What can hang from each mark:
P: Q
Z: F J
F: K Z
W: D Q X
D: F H W
H: D K Z

Known rows, with every way that one mark hangs from another:
D[H[K Z] W]: [1.7 -1.5 3.9 -42.1 -50.8 -5.9 -8.1 -14.6 -3.8 0.2 16.1 -10.0 28.6 0.8 49.9 -15.7 -28.3 -23.8 -32.3 -23.4 -3.9]
D[F H[K]]: [-16.2 15.1 -0.4 -31.1 -33.9 -11.6 2.0 -8.8 -12.8 -11.7 8.3 -2.9 9.1 21.5 -17.9 -43.0 -23.6 3.9 -31.2 -7.5 -21.9]
H[D Z[F[K] J]]: [41.6 -16.3 24.6 19.5 11.2 16.6 22.6 3.2 1.3 -28.8 -44.8 34.6 -19.2 5.6 66.8 -11.6 10.3 -7.2 -17.1 37.9 61.4]
D[F[K] W]: [42.8 17.0 -29.8 -16.4 -14.5 -11.2 -5.8 50.9 34.7 2.6 5.9 23.8 5.4 -27.8 3.4 -11.0 -29.6 65.4 -10.4 -35.2 -43.3]
Z[F J]: [17.7 -11.4 1.3 -3.3 7.9 9.7 22.2 13.7 12.1 -25.0 -38.9 28.5 -9.1 19.3 21.5 -56.1 9.4 41.0 1.8 35.7 45.5]
D[W]: [18.3 -11.8 -24.2 -44.5 9.2 -19.8 -15.1 33.4 51.4 -2.6 17.7 26.6 -4.1 -11.5 27.7 -21.9 1.1 30.6 -13.1 -16.9 -20.7]
W[D[F H[K Z]] Q X]: [-57.2 18.1 0.2 23.1 -9.4 8.0 0.0 -37.7 -55.4 22.5 11.3 -37.7 13.4 9.5 -30.2 48.8 17.0 -45.3 13.0 -6.7 -1.0]
W[D[H] X]: [-64.2 9.1 -31.3 -4.7 38.0 -9.6 -8.3 2.6 7.5 2.7 19.9 -1.5 -13.6 -2.1 -43.6 3.0 10.3 -57.3 36.3 -25.0 -6.3]
W[D[F[Z] H] Q X]: [-58.8 18.7 -5.4 20.4 16.7 6.7 -14.7 -10.0 -25.2 26.5 17.6 -32.7 2.0 -8.3 -79.5 27.6 -0.7 -34.2 56.7 -17.3 -8.7]
P[Q]: [11.5 -27.7 25.1 -31.8 44.5 -27.9 -12.2 38.1 30.0 22.7 27.5 38.0 -5.8 -26.4 18.5 -48.7 30.7 -10.2 -56.8 28.0 -29.0]
W[D Q X]: [-49.2 -16.3 -16.6 13.0 52.6 -17.0 -12.2 8.9 8.1 22.9 18.0 -10.6 -17.7 -3.4 -31.3 29.1 64.4 -35.2 42.4 23.3 -11.5]
H[D[F[Z[J]] W[X]]]: [30.1 11.4 -14.1 0.0 21.3 11.2 -1.8 -22.5 20.3 -14.7 11.5 18.8 -25.5 4.5 -3.5 26.1 -15.4 30.0 -11.1 -33.2 1.3]
W[D[F[Z]] X]: [-21.6 14.7 -15.2 29.2 61.0 0.0 12.1 43.3 12.1 -4.4 11.1 -4.4 -9.8 -7.7 -66.5 27.0 -4.9 0.7 16.2 -23.7 -11.5]
Z[F]: [1.8 -4.0 -3.7 -19.3 26.9 -1.0 8.2 44.1 16.0 -13.9 -4.7 23.4 -7.9 22.7 6.8 -52.9 7.5 32.4 -5.0 20.8 24.3]
H[D Z]: [15.2 -27.7 16.7 -29.0 46.0 -9.6 1.8 9.0 38.4 -22.7 7.0 36.5 -25.9 -2.9 58.1 0.2 31.1 -35.7 -52.8 16.3 27.7]
W[D[H]]: [-45.0 -11.5 -20.5 -21.3 25.9 -25.3 -2.7 20.2 18.7 -12.2 -9.1 20.2 -18.1 -1.8 -20.0 -19.9 4.9 -50.5 21.6 -3.5 3.3]
D[F[K] H[Z[J]] W]: [34.7 30.3 -13.0 -10.5 -66.9 22.1 2.6 -6.9 4.5 1.8 -20.7 10.4 30.4 -47.7 29.5 -8.5 -60.2 29.2 -5.3 -51.7 1.1]
W[D[F[Z]] Q X]: [-32.5 4.0 -2.6 32.4 46.2 0.1 -3.7 20.5 -5.6 23.0 11.8 -21.4 -6.6 -8.0 -66.7 40.8 23.4 -4.6 39.9 3.1 -14.9]

Rows:
[42.2 -8.2 23.4 18.8 -10.5 19.4 27.9 33.2 7.3 -14.2 -43.8 14.8 16.8 -19.7 50.2 -36.0 -5.1 20.3 -6.9 32.8 49.1] : H[Z[F[K] J]]
[-22.5 -22.1 11.4 7.0 -13.6 -10.1 21.7 -18.4 -15.0 -23.0 -38.7 2.9 3.3 4.7 25.2 -4.2 3.4 -64.3 -7.0 21.2 26.1] : W[D[H[K Z[J]]]]
[-40.3 13.9 -28.5 -41.1 -25.6 0.9 -44.7 -34.2 3.3 38.6 50.6 -23.7 13.2 -11.7 -7.8 -3.7 6.1 -13.2 39.1 -36.0 -23.1] : D[H W[Q X]]
[32.0 -3.6 18.0 1.7 5.3 4.3 14.5 28.6 31.6 -21.3 -20.6 13.5 4.8 -19.9 -18.3 -35.3 -20.8 44.8 -17.2 11.6 6.1] : D[F[Z[J]]]
[7.5 -5.0 13.2 4.6 -3.8 14.7 -3.0 -43.4 -47.6 10.0 19.2 -15.1 -6.8 56.2 61.9 46.2 28.4 -10.3 -25.9 14.9 27.5] : H[D[W[Q X]] K Z[F]]
[48.5 -15.0 11.4 -2.2 -13.8 -9.7 8.0 -25.2 -2.4 -30.5 -15.0 17.1 -19.9 37.0 26.3 8.4 -18.0 23.9 -44.8 7.0 -8.0] : H[D[F[Z[J]] W] K]
[-26.2 8.8 -21.3 39.0 31.6 -8.6 -4.6 25.5 -6.2 26.2 6.6 -12.1 -10.2 -18.4 -53.9 39.3 34.1 -3.1 45.3 5.4 -34.7] : W[D[F[K]] Q X]
[30.7 -26.4 36.2 12.3 -1.3 11.9 33.6 -32.2 -27.1 -41.6 -40.9 20.8 -17.5 54.4 77.6 -9.1 20.8 -14.6 -54.2 56.3 63.4] : H[D K Z[F J]]
[2.8 31.7 -5.6 2.9 -59.7 19.3 -1.8 -42.9 -26.9 1.2 13.7 -34.0 30.6 6.4 -28.4 -3.7 -60.8 22.0 2.3 -47.1 -20.1] : D[F[Z[J]] H[K] W[X]]
[8.9 20.7 -8.7 -4.0 0.2 11.1 -21.6 10.6 9.4 33.2 39.4 -26.2 15.0 -18.4 -34.3 23.4 -10.5 52.1 17.0 -33.3 -30.7] : D[F[Z] W[Q X]]
[-66.9 14.9 -15.2 17.2 -5.3 -6.7 -8.1 -36.4 -50.2 21.0 16.1 -31.3 -2.3 25.6 -55.5 31.2 22.2 -36.3 28.9 -2.0 -23.2] : W[D[F H[K]] Q X]
[19.7 5.2 0.5 12.8 7.7 20.5 -11.8 -9.2 -17.8 20.8 16.3 -0.3 -8.6 7.7 49.3 41.5 16.5 -2.3 9.6 -3.5 25.9] : H[D[W[Q X]] Z[F[K]]]
[-35.3 17.0 -2.1 36.5 -5.4 7.0 17.3 -22.9 -34.0 -12.4 -11.8 -27.6 3.9 14.7 -61.8 12.1 -25.9 -31.4 22.3 -14.6 -3.9] : W[D[F[Z[J]] H[K]] X]
[37.5 14.8 -2.6 30.5 -32.2 16.4 -12.3 4.2 4.0 29.7 6.6 -28.1 23.3 -41.8 -25.8 18.0 -21.3 52.9 39.4 -14.9 -33.7] : D[F[K Z[J]] W[Q X]]
[49.5 0.3 -3.7 -6.2 10.9 -12.0 -10.3 30.9 28.7 -11.4 3.7 26.7 -22.8 -9.2 3.2 7.5 -30.4 23.7 -11.2 -21.3 -25.6] : H[D[F[K Z] W]]
[-10.8 -2.1 -24.6 -27.4 7.5 -7.9 -31.0 -2.5 25.7 33.4 45.6 -12.0 4.6 -13.4 5.7 11.2 32.4 17.7 19.5 -12.5 -28.6] : D[W[Q X]]
[-26.1 -9.1 15.1 18.9 -35.6 1.8 13.5 -43.7 -48.6 -0.2 -41.9 -10.1 8.4 7.2 5.1 22.1 14.4 -33.7 2.9 25.9 22.9] : W[D[F H[K Z[J]]] Q]
[-30.4 19.7 -37.4 15.8 59.8 -4.9 13.1 31.4 14.5 -4.3 11.5 13.5 -19.8 1.3 -50.3 29.1 15.1 8.5 6.7 -27.0 -14.1] : W[D[F] X]
[44.8 -32.0 34.1 20.3 -4.8 -13.1 6.1 49.9 44.8 -13.1 -27.8 -3.7 10.7 -45.5 -1.0 -54.2 -13.2 -1.8 19.0 43.1 -11.1] : F[K Z[J]]
[39.5 -23.5 20.6 2.4 -26.5 -10.3 -3.3 -44.8 -18.4 -11.7 -14.0 1.2 -18.9 34.8 24.6 19.7 6.5 18.7 -25.9 28.4 -10.3] : H[D[F[Z[J]] W[Q]] K]
[-8.3 16.6 9.5 -26.9 -9.8 2.3 -7.5 20.6 13.9 -5.2 10.0 -4.1 13.7 -15.6 -43.7 -46.3 -47.1 5.0 -2.2 -25.4 -6.1] : D[F[Z] H]
[28.6 -33.7 36.9 -1.4 -19.1 -5.5 26.1 -4.1 9.8 -24.6 -23.8 -1.1 17.9 -2.5 65.7 -24.8 19.2 -11.7 -54.8 50.8 20.1] : H[K Z[J]]
[4.1 -3.5 16.9 -10.7 -83.0 20.8 -3.1 -59.0 -52.8 10.7 -21.8 -21.3 31.4 24.1 60.8 -11.8 -12.7 0.7 3.9 13.9 39.1] : D[H[K Z[F J]] W[Q]]
